Each row was made from one small tree. The marks that hang from a mark follow it in brackets, in alphabetical order. Every link used is in the known rows. Write each row's tree.
Known rows:
pubo{rosubi{nukam{vinid} tugis} sisef vabil}: [ 26   1   6 -33  29 -18 -35  27   2   8 -15 -61  32 -29  10   4   6  -2
 -23   1  34   9 -39  14  23 -40  -6]
pubo{rosubi sisef{nukam} vabil}: [ 23  -5   2 -34  34 -10 -14  16   5   8 -20 -57  41 -22 -17   0  28 -13
 -33   9  37  -5 -33  -1  12 -48  21]
vinid{nukam}: [  5  -6  23 -10  20  -1   3  14 -14  -7 -22 -15  13  -6 -12  14  35   0
  27  23   2  -7  18   8  27 -15  28]
rosubi{nukam{vinid} pubo{vabil} tugis}: [ 20   1  12   4  29   0 -21  41   2  11 -12 -41  51 -24  16  28 -12  11
  -2  22   7  22 -14  26  34 -13  12]
sisef{pubo{vabil}}: [  0 -14 -10  -7  23  18 -34  14  -5 -19 -16 -20  35 -15 -15  22   7  -3
  -6  39  11  19   0   6  11 -13  35]
sisef{pubo{rosubi{tugis}}}: [ 23 -13  -3 -22  23  18 -39  -3  -7  -2 -14 -21  34 -31  -3  13   0  -6
 -22  25  16   4  -7   2   6 -16  37]
rosubi{nukam{sisef vinid} pubo{vabil} tugis}: [ 19  17   9  14  31 -12 -27  35   3  16 -17 -44  34 -32   9  29 -20  13
 -12  33  21  26 -10  23  28 -27  36]
leti{mibu}: [ -2  -5  13 -16   5  18  15  -1 -20 -17   1 -10   3 -20 -17  -9  36 -14
   8  28  15   3  27  -4   7 -11  -4]
vabil{pubo{rosubi{nukam{vinid} tugis} sisef}}: [ 18   7   8 -27  31 -17 -34  21  -7  19 -15 -64  23 -25   0   5   4 -11
  -9  -1  23   2 -52  19  10 -40  -5]
sisef{nukam{vinid} pubo{rosubi{tugis} vabil}}: [ 18  -2   1  -9  38   1 -40  16   0   8 -25 -40  66 -16   0  24  -1 -10
 -20  35  28  31 -49  29  22 -14  30]
pubo{vabil}: [  7 -10 -15 -11  13   6 -10  23  -5 -18 -15 -23  18 -16 -15  11  21  -3
  -7  28   9  14   8   3  17 -16  16]
mibu{leti vinid{nukam{rosubi sisef}}}: [  2  10  13   2  23 -28  -1  22  -2  30 -27  -5   4  28 -35  -3  29   7
   7  60  60  17  -6  10  19 -47  72]
rosubi{nukam{sisef} pubo tugis}: [ 28   6  20   1  27   1  -9  13  -3  26 -11 -30  19 -34   3  19 -12  11
 -17  24  12  -1  14   1  19 -24  50]
pubo{rosubi{nukam} sisef vabil}: [ 15  -2   6 -45  34 -12 -29  24   4   1 -12 -58  26 -36  -8  -9  28  -5
 -30   1  26 -11 -23  -6  17 -47   8]
rosubi{nukam{sisef{pubo} vinid{mibu}} tugis}: [ 27  17  20   5  29   1 -34  -4 -36  15 -17 -16  26 -40  -2  22 -11  -1
   2  40  15  19  -9  20  25  -4  43]
pubo{rosubi{tugis} sisef vabil}: [ 32 -14 -24 -36  15  -5 -22  15   6  -6 -17 -53  26 -43   3   7  -2  -3
 -42   4  37   2 -14  -8  12 -48  12]
leti{mibu{vinid{nukam{rosubi{pubo}}}}}: [ -3   7  25   0  27   2   2  31  -4  12 -22 -19  30 -15 -21  -9  24  10
  11  34  33   8   3  18  26 -40  39]
mibu{vinid{nukam{rosubi{tugis}}}}: [ 23  -7   2  -4  22  -7  -6  30  -8  19 -28  -8  15   6 -10   6  17  15
   6  24  29  12 -12  16  36 -25  46]
rosubi{nukam{sisef}}: [  5  12  22  -9  26  -4 -10   8 -15  13  -9 -17  -7 -13 -20   2  28  -2
  -2  29  11  -1  10  -2  14 -19  39]
pubo{rosubi{nukam{sisef vinid{mibu}} tugis}}: [ 34  24   8 -19  23 -15 -23   4 -24  16 -20 -30  19 -56  -6   1   6  -6
 -14  25  19   8 -15  15  29 -16  30]
vabil{pubo{rosubi}}: [  3   0 -19 -26  17  -1 -21  17  -5  -4 -21 -36  18 -26 -27   0  23 -19
 -10  17   5   3 -21   6   2 -26  21]
nukam{rosubi}: [ 21  -4   2 -11  12   6 -26   8 -11  13 -14 -10   7   1 -36   2  34  -1
  -9  35  14  10   0   4   3  -7  39]
rosubi{pubo}: [ 17  -3  10  -1  17  19  -8  14  -7  -2  -9 -23  31 -18 -14  20   9   5
  -1  23   4   1  18   6  -1 -18  38]
pubo{rosubi sisef}: [ 21  -5   6 -37  18   1 -21   1  -7  -5 -10 -43  12 -25 -18  -5  28  -7
 -23   4  32 -12  -9  -8 -11 -44  21]
nukam{sisef}: [  8   7  -1   0  12   3 -10   1 -12  -1 -12 -14  -9 -14 -25   9  21  -4
  -7  37  18   9  18  -3  -1 -23  49]
mibu{leti vinid}: [  1 -11   1 -10  12   9  19  21 -11   3  -2   1  12  30 -16  -2  24  -2
  12  36  40  16  -2   2   5 -29  22]
nukam{rosubi sisef vinid{mibu{leti}}}: [ 27  21   6   1   3 -20 -20  -6 -26  28 -18  -7  12  -3 -44   7  19  -7
  -3  67  48  29  -4  19   4 -13  53]
mibu{leti vinid{nukam{rosubi{pubo{vabil}}}}}: [  7  -4   5  -1  28 -17  -4  49  16  24 -30 -25  52  14 -17  11   5  16
   1  48  49  18 -13  22  33 -49  56]

Which tree is each row?
[ 34  -4  14   1  31  -8 -13  31   3  30 -28 -38  36  -9  -1  15  -8  25
 -10   9  45   1 -18  13  19 -59  56] | mibu{vinid{nukam{rosubi{pubo{sisef} tugis}}}}
[ 36   2   5  16  29  -7 -30  32   6  40 -26 -40  66  -3 -10  31  -8   7
 -20  37  27  33 -38  36  26 -10  45] | sisef{nukam{rosubi{pubo{vabil} tugis} vinid}}
[ 13   6  26  -5  22 -12  -2 -13 -25   7 -25  -6  31 -21 -22  21   7  -5
  17  60  33  -3  23   5  23 -27  66] | vinid{mibu{leti} nukam{sisef{pubo}}}
[ 21  16  21 -32  27  -3 -22  12 -30   4 -14 -27  30 -41 -18  -7  32 -11
   4  16   5   2 -19  20  28  -5   9] | pubo{rosubi{nukam{vinid{mibu}}}}
[ 13  14   3   9  29 -25 -35  30  14  19 -42 -39  33 -31 -27  22   3  15
 -17  49  27  11   7  16  28 -39  82] | vinid{nukam{rosubi{pubo{vabil}} sisef}}
[  3  -3   6 -33  42   4 -51  20   3  -3 -16 -35  45 -30 -13   0  17  -8
 -21  26  10   4 -21   4  23 -22  28] | sisef{pubo{rosubi{nukam} vabil}}
[  8  25  -3 -12  28 -24 -35  23  -5  23 -24 -47  11 -31  -9   7   1 -13
 -11  26  15  17 -43  23  18 -29  24] | vabil{pubo{rosubi{nukam{sisef vinid} tugis}}}
[ 23   2  12  -8   3   2   9  -1 -33   1  -6  -6  26   0 -18  12  22 -11
  22  43  27  15   6  18  12  -3   8] | nukam{vinid{mibu{leti}}}
[ 16   9 -18  17  20 -10 -70  12  -1  16 -28 -26  26 -13 -19  30 -17   5
 -26  62  39  49 -25  26   9 -16  66] | nukam{rosubi{tugis} sisef{pubo{vabil}} vinid}
[ 15  29  -3 -21  28 -24 -33  21 -16   0 -28 -42  25 -58 -18  -3  17  -9
 -17  32  19  15 -21  18  33 -24  28] | pubo{rosubi{nukam{sisef vinid{mibu}}} vabil}
[ 48 -12  18 -12  24  -2 -11  -1  -8  45 -15 -33  23   3 -19  11  16   0
 -27  13  40   0 -25   1   8 -26  37] | pubo{sisef{nukam{rosubi{tugis}}}}
[ 19  -6 -27 -23  13  -2 -17  16  -4   1 -21 -36  20 -35 -10   8   3 -13
 -19  12   5   3 -20   6  10 -25  13] | vabil{pubo{rosubi{tugis}}}
[ 20   2  27   0  26  -4 -22  20   0  21 -28 -26  38 -14 -24  17  19  13
   4  32  13  -4   9  17  20 -23  62] | vinid{nukam{rosubi{pubo}}}
[ 31 -10  -2 -44  29 -13 -23  21   5   8 -13 -55  28 -42   8  -2   6  -1
 -39  -4  28  -9 -21  -7  25 -46   2] | pubo{rosubi{nukam tugis} sisef vabil}
[ 21 -15 -24 -24  23  10 -42  11   3 -10 -20 -33  45 -40   0  16  -9  -5
 -33  27  19  16 -12   4  17 -22  32] | sisef{pubo{rosubi{tugis} vabil}}
[ 22  19  28  15  29  -3 -24  21  -7  27 -12 -33  24 -22   5  25 -11  10
  -1  30  17  16  -2  22  16 -21  44] | rosubi{nukam{sisef vinid} pubo tugis}
[ 24  -7  22 -19   9  -8  31   2 -27   0 -18  -6  30 -15 -15  10  27  -5
  29  37  19 -12  26   5  36 -15  21] | vinid{mibu{leti} nukam}
[  6  -5  17 -10  21 -15   6  28  -4  25 -21   0  17  35 -29  -3  35   5
  17  46  45  11 -11  14  25 -36  46] | mibu{leti vinid{nukam{rosubi}}}
[ 36  -2  13   8  33  -2 -10  26   3  21 -18 -61  61 -14  12  35 -17   6
 -16  13  36  18 -32  26  15 -39  19] | rosubi{pubo{sisef{nukam{vinid}} vabil} tugis}
[ 38   7  -2  11  13   0 -32   7   3  33 -21 -24  19 -28 -20  22 -14  14
 -35  42  29  15   8   7   3 -25  77] | nukam{rosubi{pubo tugis} sisef}
[ 19   5  23   9  38  -2 -16  29   2  14 -18 -61  60  -4  -5  29   2   2
  -5  19  35  16 -33  26   7 -41  25] | rosubi{pubo{sisef{nukam{vinid}} vabil}}
[ 23  -2 -23   5  19  -4 -59   7   4  15 -27 -21  23 -23 -22  25 -16   5
 -41  57  34  32  -8   5  14 -21  72] | nukam{rosubi{tugis} sisef{pubo{vabil}}}
[ 33  -1   0 -20  30 -15 -19  19   2  15 -21 -60  46 -18   3  13   6  -7
 -28  10  45  16 -49  18  18 -41   7] | pubo{rosubi{tugis} sisef{nukam{vinid}} vabil}
